Each row comes from the steps of one path. Every step used is in the known rows, and no mark comes twice. Write the path behind each row, first mark first.
Known rows:
n -> z -> d -> j -> m: [ 17.4  -6.6  -8.9 -28.1  -4.6  -3.7  56.6  -2.6 -11.5   3.1 -18.6 -12.4
 -14.5 -23.6   8.3  29.4  -2.0  -5.2  27.6  17.6  34.2  12.0  11.3 -22.0]
r -> e: [-15.0  -7.2  29.9  -2.9  21.8 -17.4  34.3   7.8 -56.0   2.7 -17.4  18.3
  29.9 -41.6   9.6  37.0 -12.8 -18.8  -3.9  15.7   4.6  21.7 -13.5 -55.1]
h -> g -> m -> j -> n -> z -> d: [ -7.0  28.2   1.2 -17.9 -15.1  -2.1   6.5 -49.1  12.7 -25.1 -17.0 -32.3
 -24.8  -6.3 -35.9   0.9  -0.2  44.8  32.6   8.2  41.7  27.9  -7.6  -9.9]
n -> z -> d: [ 13.0   8.8  31.0 -14.3  -2.6  -8.4  44.1 -35.0 -14.8 -10.6  27.1   1.7
 -23.7 -15.0  14.8   6.8  -3.7   9.8  36.5  20.5  -5.0  -8.5   0.0 -22.2]
n -> z -> d -> j -> m -> g -> h -> e: [ -6.0  15.7 -53.8   3.0 -29.6  14.0  -7.1 -29.0   0.9   4.9 -64.6 -15.7
   8.1 -33.9 -28.3  37.5  -2.7  13.7  77.7  -7.7  48.0  68.8   3.9 -22.1]
j -> h: [ -0.7 -11.5  10.2 -25.2  -1.0   1.6  42.6   7.3   9.7   3.9  -3.8   2.9
   9.0 -26.4  18.6  21.1  -7.9 -18.6  -2.1  15.0  18.7  16.8  14.6 -26.6]
g -> m -> j -> n -> z -> d: [ -0.7  19.8  19.3 -38.4 -17.7  15.6  25.0 -12.6  -5.6 -17.1  14.0  -7.8
 -27.7 -36.8  -1.3  16.7   7.9  16.7  31.2  26.6  31.8  15.5  -1.2 -18.5]
j -> h -> g: [ -8.4  -3.6  -5.2  -5.6   2.3 -15.4  26.6 -29.3  26.3  -3.7 -32.2 -20.1
  12.0   3.5 -16.0   5.5 -14.5   6.7  -0.5  -1.0  29.2  29.3   8.7 -19.0]
d -> j -> n: [ -8.1  -9.8  27.5 -11.3  38.5 -18.3  63.8  43.4 -32.1   5.3  10.7 -31.9
   4.7 -20.4  28.6  16.0   4.3  -6.9 -26.5  38.8  40.3 -23.9   5.4 -57.1]
h -> g -> m -> j: [-25.8  -9.0  -3.6 -33.2 -30.9 -30.8   4.5 -39.9  -4.7  -0.3 -36.5 -18.5
  30.3   6.9 -53.6  -7.0 -15.8  18.3 -14.1  -6.2  39.5  26.2   4.3  23.2]
d -> z: [ -7.3  -0.6   4.3  -8.9  14.2 -20.4  66.5 -10.8   6.9  29.1  12.8  19.0
  -2.1   6.7  28.3  38.1 -15.9  -3.5 -12.4  25.7   2.2 -20.5  11.0   5.7]
g -> h -> e -> r: [ -6.6   3.4 -14.6  -5.5   5.1  11.9  -3.7  25.5  -5.7  -1.2  -7.0  10.2
  32.3 -30.1   6.3  34.9   5.4   0.6  26.1  11.7  16.4  24.8  31.1 -53.2]
n -> z -> d -> j -> m -> g -> h: [  5.1   5.0 -23.9 -13.7 -43.8   3.1  -6.4 -40.6   0.5  19.8 -56.8 -14.1
 -17.4 -10.8 -21.4  17.8 -10.9  10.3  35.8   6.4  38.6  35.5   7.9  -9.3]
g -> m -> j -> n: [-17.5  -4.3  18.7 -44.9  -8.0   2.8  25.0  29.4 -19.8  -7.6  -7.2  -7.8
  13.1 -29.0  -5.5  15.2   3.6  -2.4 -21.3  21.3  47.3  13.3   9.4 -26.2]
g -> m -> j: [-16.0 -16.7  12.7 -52.9 -33.5 -13.2  21.0  -5.7 -21.7   6.9  -7.1   5.9
  28.4 -23.2 -18.2   9.3  -8.1  -8.6 -16.5  11.1  27.7  12.7  11.6  14.7]
g -> m: [-10.2 -22.4  19.1 -36.6 -11.9  -9.1  24.9  -1.8 -24.3  -4.2  -8.4  11.2
  21.6 -13.0 -10.5  15.2  -7.4  -9.0 -24.5  17.6  20.7   1.6  17.4   1.4]
m -> g: [-20.0  -3.6  29.6   1.3  -9.4 -35.0  10.6 -25.9 -21.3   7.6 -18.1  -8.4
  13.8  10.2 -21.5 -10.7 -17.9   4.1  -8.8  -6.0  19.6   6.0   1.3 -20.3]
j -> m: [  8.1 -27.0   6.1 -36.4  -1.3  -4.5  43.1  36.4 -23.3  -2.6 -39.1  12.4
  21.0 -12.4   1.6  20.1  -8.3 -20.0 -18.5   2.5  41.2  23.0  23.2 -41.2]
z -> n: [  1.3 -15.2  51.5 -36.5  11.8  -8.9  34.9  16.2 -17.0 -10.3  30.9 -20.3
   3.1   3.4  16.3  27.1   9.6  11.5 -39.1  -9.1   7.3 -28.3  36.6 -46.7]
j -> m -> g -> h -> z: [ -6.3   2.5 -45.8  -5.3 -61.7   8.6  10.1 -28.4  33.0  26.8 -69.3  28.4
   0.4  21.4 -21.7  17.8  -3.6   2.0  -4.3  -6.0  42.4  46.8  22.9   2.0]
n -> z: [-10.6  -0.8  23.7  -5.5  12.6 -19.5  59.5 -28.8  -2.7  27.4  13.3  36.6
 -10.6  -0.7   3.5   6.1 -11.2   0.2   8.9  34.6  16.9  -8.6  -1.7  -6.7]
g -> m -> j -> d -> z: [-19.5  -1.5 -17.1 -45.1 -33.0   7.1  41.5 -15.4   4.9   3.5  11.7 -23.6
   4.3 -28.1 -10.1  18.5  -7.1  -8.1  21.1  21.8  -4.7  15.2 -10.9  38.0]
g -> h -> z -> d: [ 24.9   8.1  -6.6 -19.4 -52.6  14.0  30.5 -32.4   8.5 -14.1  14.7  -2.3
 -15.3  -9.2  31.0  17.2  13.6   9.0  18.6  19.1 -16.7  -8.3  23.3  -8.0]

Write each row's path:
[ 14.2  19.5  38.5  -5.0  23.7   7.3  49.3  -0.8 -12.1 -24.3  28.7  -9.8
 -39.4 -21.0  29.1  15.3   8.3  16.3  30.9  32.3  15.1 -10.7  -2.5 -61.5]	j -> n -> z -> d
[ -0.3   1.3  21.4 -29.0  15.9  11.2  54.3   4.7   8.2 -12.2  51.8 -48.6
 -22.8  -1.0  26.3  36.2  11.2  12.1  -3.6   3.5 -24.7 -27.8  13.6 -24.8]	j -> d -> z -> n
[ -4.7  -1.8   5.9 -12.6   8.8  -1.5  63.6  -2.6  -3.1  -1.3  27.6 -26.5
  -7.3 -12.5  20.2  15.2  -8.0  -8.8  21.9  29.4 -21.9 -10.7 -10.9  -6.2]	j -> d -> z
[-20.6   9.6 -15.3 -42.1 -22.5   1.1  12.7 -42.8  32.0 -15.1   7.5 -69.9
  -5.7  17.1 -39.1  24.4   2.9  40.1  -2.4 -20.5   1.8  11.4   9.4  27.5]	h -> g -> m -> j -> d -> z -> n
[-13.6  -6.3  18.5  -5.7 -34.8 -17.7 -17.3 -28.3 -16.2  17.1 -29.0  -1.0
  14.5   2.6 -17.3  -5.1 -16.9   5.5 -10.3   7.0  15.4  10.8   5.8 -14.1]	m -> g -> h
[ -1.7  31.2 -59.1   5.4 -19.2  18.2 -25.9 -17.9  19.2  10.2 -57.9 -16.4
  -0.6 -26.8 -26.8  41.7   2.0  19.8  78.1 -14.6  47.2  67.8  20.4 -39.6]	n -> z -> d -> j -> m -> g -> h -> e -> r
[  9.6  22.4 -10.3   2.5 -68.7   2.7  -3.5 -65.0  14.4  -5.9  -9.9 -14.6
 -18.2   9.9  -1.6   2.7   4.1  22.9  25.1  -4.5  -6.8  10.6  12.1   2.2]	m -> g -> h -> z -> d
[-21.5 -10.5  -3.5 -36.6 -37.2 -14.1   2.3 -32.5 -14.2 -29.5 -21.1 -63.2
  24.3 -13.7 -61.5 -29.3  -7.2  13.5  20.7  -3.7  13.9  34.9 -18.6  12.2]	h -> g -> m -> j -> d
[-15.3   2.7   2.5 -61.9 -24.6  19.8  30.3  -6.5  15.1  -9.2  36.1 -46.1
 -10.7 -13.9  -4.4  40.9   9.1  12.5  -2.3  -4.0  -8.0  -1.2  16.3  18.6]	g -> m -> j -> d -> z -> n
[ -8.8   6.3  15.3 -45.9  -6.4   7.2  49.2   1.8  10.6  -3.6  52.5 -56.4
 -15.6 -10.0  17.1  30.7   9.5  12.2   6.4  -4.0 -16.4 -15.5   7.3 -11.2]	m -> j -> d -> z -> n
[-14.7 -18.7 -11.9 -12.9  -9.9 -29.3  23.8   7.0 -18.2  22.7 -62.5 -22.7
  22.2   2.0 -27.4   9.9 -15.4 -11.2 -15.2 -11.5  60.0  28.9  11.2 -20.5]	d -> j -> m -> g
[  5.5  14.4 -50.9  -8.5 -24.3  15.8 -41.1  18.8  -5.2 -15.6 -64.8 -47.1
  24.4 -34.5 -20.6  40.6   4.9   6.7  51.0 -31.3  42.7  65.3  32.9 -61.0]	z -> d -> j -> m -> g -> h -> e -> r
[-14.1  -6.9 -19.1 -22.2 -17.0  -3.5   8.3 -36.8  29.9  -7.4 -48.4 -10.6
  17.1  -0.6 -36.9  15.5 -13.9   7.5  -8.5  -0.7  35.7  44.6  16.8  11.6]	j -> h -> g -> m
[ -4.5  12.3 -31.7 -14.9 -19.2  -3.0  23.1 -77.4  39.7   0.6 -28.3 -34.1
 -18.4 -12.0 -29.4  22.1  -6.9  26.2  36.8  12.3  30.8  33.6   4.5  29.7]	n -> z -> d -> j -> h -> g -> m
[ 15.3 -11.3  26.9 -27.6  -1.4 -24.4  43.8   4.3 -43.5 -17.4  22.3 -53.1
   7.1 -30.3  25.4  11.6   1.8  -3.4   3.8  13.3   0.5 -26.1  10.1 -31.3]	z -> d -> j
[  2.3  16.9 -19.5   1.2  -1.0 -16.2  43.0 -69.8  36.0   3.3 -12.8 -43.2
 -24.7  -8.7  -7.8  12.7  -9.7  26.3  46.9  12.0  22.5  19.5  -3.5  -0.2]	n -> z -> d -> j -> h -> g
[ 14.9  -0.9  33.8 -19.1  23.4  -7.0  48.0  38.6 -43.2 -33.2  23.5 -67.2
  -9.1 -34.1  39.0  17.9  10.9   2.3   1.3  23.3  19.8 -26.2   6.6 -71.0]	z -> d -> j -> n
[ -5.2 -17.2  -9.1 -20.7 -41.1   1.1 -20.2   0.9  -9.4  13.2 -76.1   8.5
  20.5  -0.4 -28.3  10.1 -15.8  -5.8 -11.8  -6.9  45.9  46.4  18.3 -29.2]	j -> m -> g -> h
[  1.4  18.2 -22.5   0.5 -62.6 -10.6  12.1 -63.0   9.9  12.4  -8.9 -37.2
 -13.8   4.1   1.9   7.1   6.3  20.1  18.9   4.6   1.9   1.3  11.1  14.2]	m -> g -> h -> z -> d -> j
[-18.9  15.8  24.1 -13.8  15.8  -9.9  59.0   0.9   2.2  21.9  16.2  16.8
 -20.6 -17.0  10.0   7.9  -2.3   7.6  13.2  40.1  43.3   2.4 -12.1 -36.3]	m -> j -> n -> z
[ -6.9   2.1 -41.7 -21.6 -50.4   8.5  16.7 -17.8  38.9  32.4 -43.9 -17.4
 -10.5  29.2 -14.3  45.2  19.1  19.8 -34.2 -20.9  50.4  20.9  47.9  -5.2]	d -> j -> m -> g -> h -> z -> n
[-13.0   3.7  -0.6 -29.7 -13.1  -6.5  60.1  -5.5  -0.4   8.9  28.7 -32.7
  -2.6 -23.0  12.1   8.0  -9.7  -9.3  29.9  23.1 -14.1   0.2 -19.5   7.0]	m -> j -> d -> z
[ -2.6  22.2 -34.7   1.2  11.3  15.9  57.3 -22.5  20.8  -6.6   7.1 -19.1
  -3.1 -60.9  20.8  47.5   6.4   1.8  86.2  14.8  19.9  41.7   0.3 -22.6]	n -> z -> d -> j -> h -> e
[  6.8   3.1  19.4 -14.8   3.8 -22.0  59.1 -33.2 -17.4   8.1  28.3 -18.4
 -20.5 -23.1  17.9  12.9  -2.9   7.7  31.1  29.9   3.6 -22.4  -1.6  -7.9]	n -> z -> d -> j
[ 22.4  18.2 -19.2 -16.4 -35.0  20.3  56.9 -28.1  42.6 -19.7  16.0  -9.2
 -25.1 -21.1  37.6  29.7  12.8  -0.7  32.2   3.3  -5.3  17.5  21.3 -12.1]	j -> h -> z -> d
[-19.6 -14.0 -31.4 -20.6 -11.5 -15.8  24.1 -35.1  26.0  10.1 -48.2 -34.5
  20.6  -5.1 -33.2  19.0 -12.3   5.1 -15.5   7.6  47.8  32.7  15.8  21.9]	d -> j -> h -> g -> m
[-12.3  -1.0 -60.0  -5.4 -57.1  -4.4  26.3 -26.9  28.5  44.3 -67.6   5.2
   3.6  16.5 -17.8  23.0   0.2  -0.1  -9.4   3.5  53.0  36.0  22.8  12.6]	d -> j -> m -> g -> h -> z
[ -2.3   2.4  21.1 -25.6  19.9  -7.0  56.5  -1.0  17.4  16.8  36.9  -4.1
 -14.1  20.0  34.4  58.9   2.4  17.3 -37.4   0.8  -0.8 -35.3  38.2 -14.4]	d -> z -> n
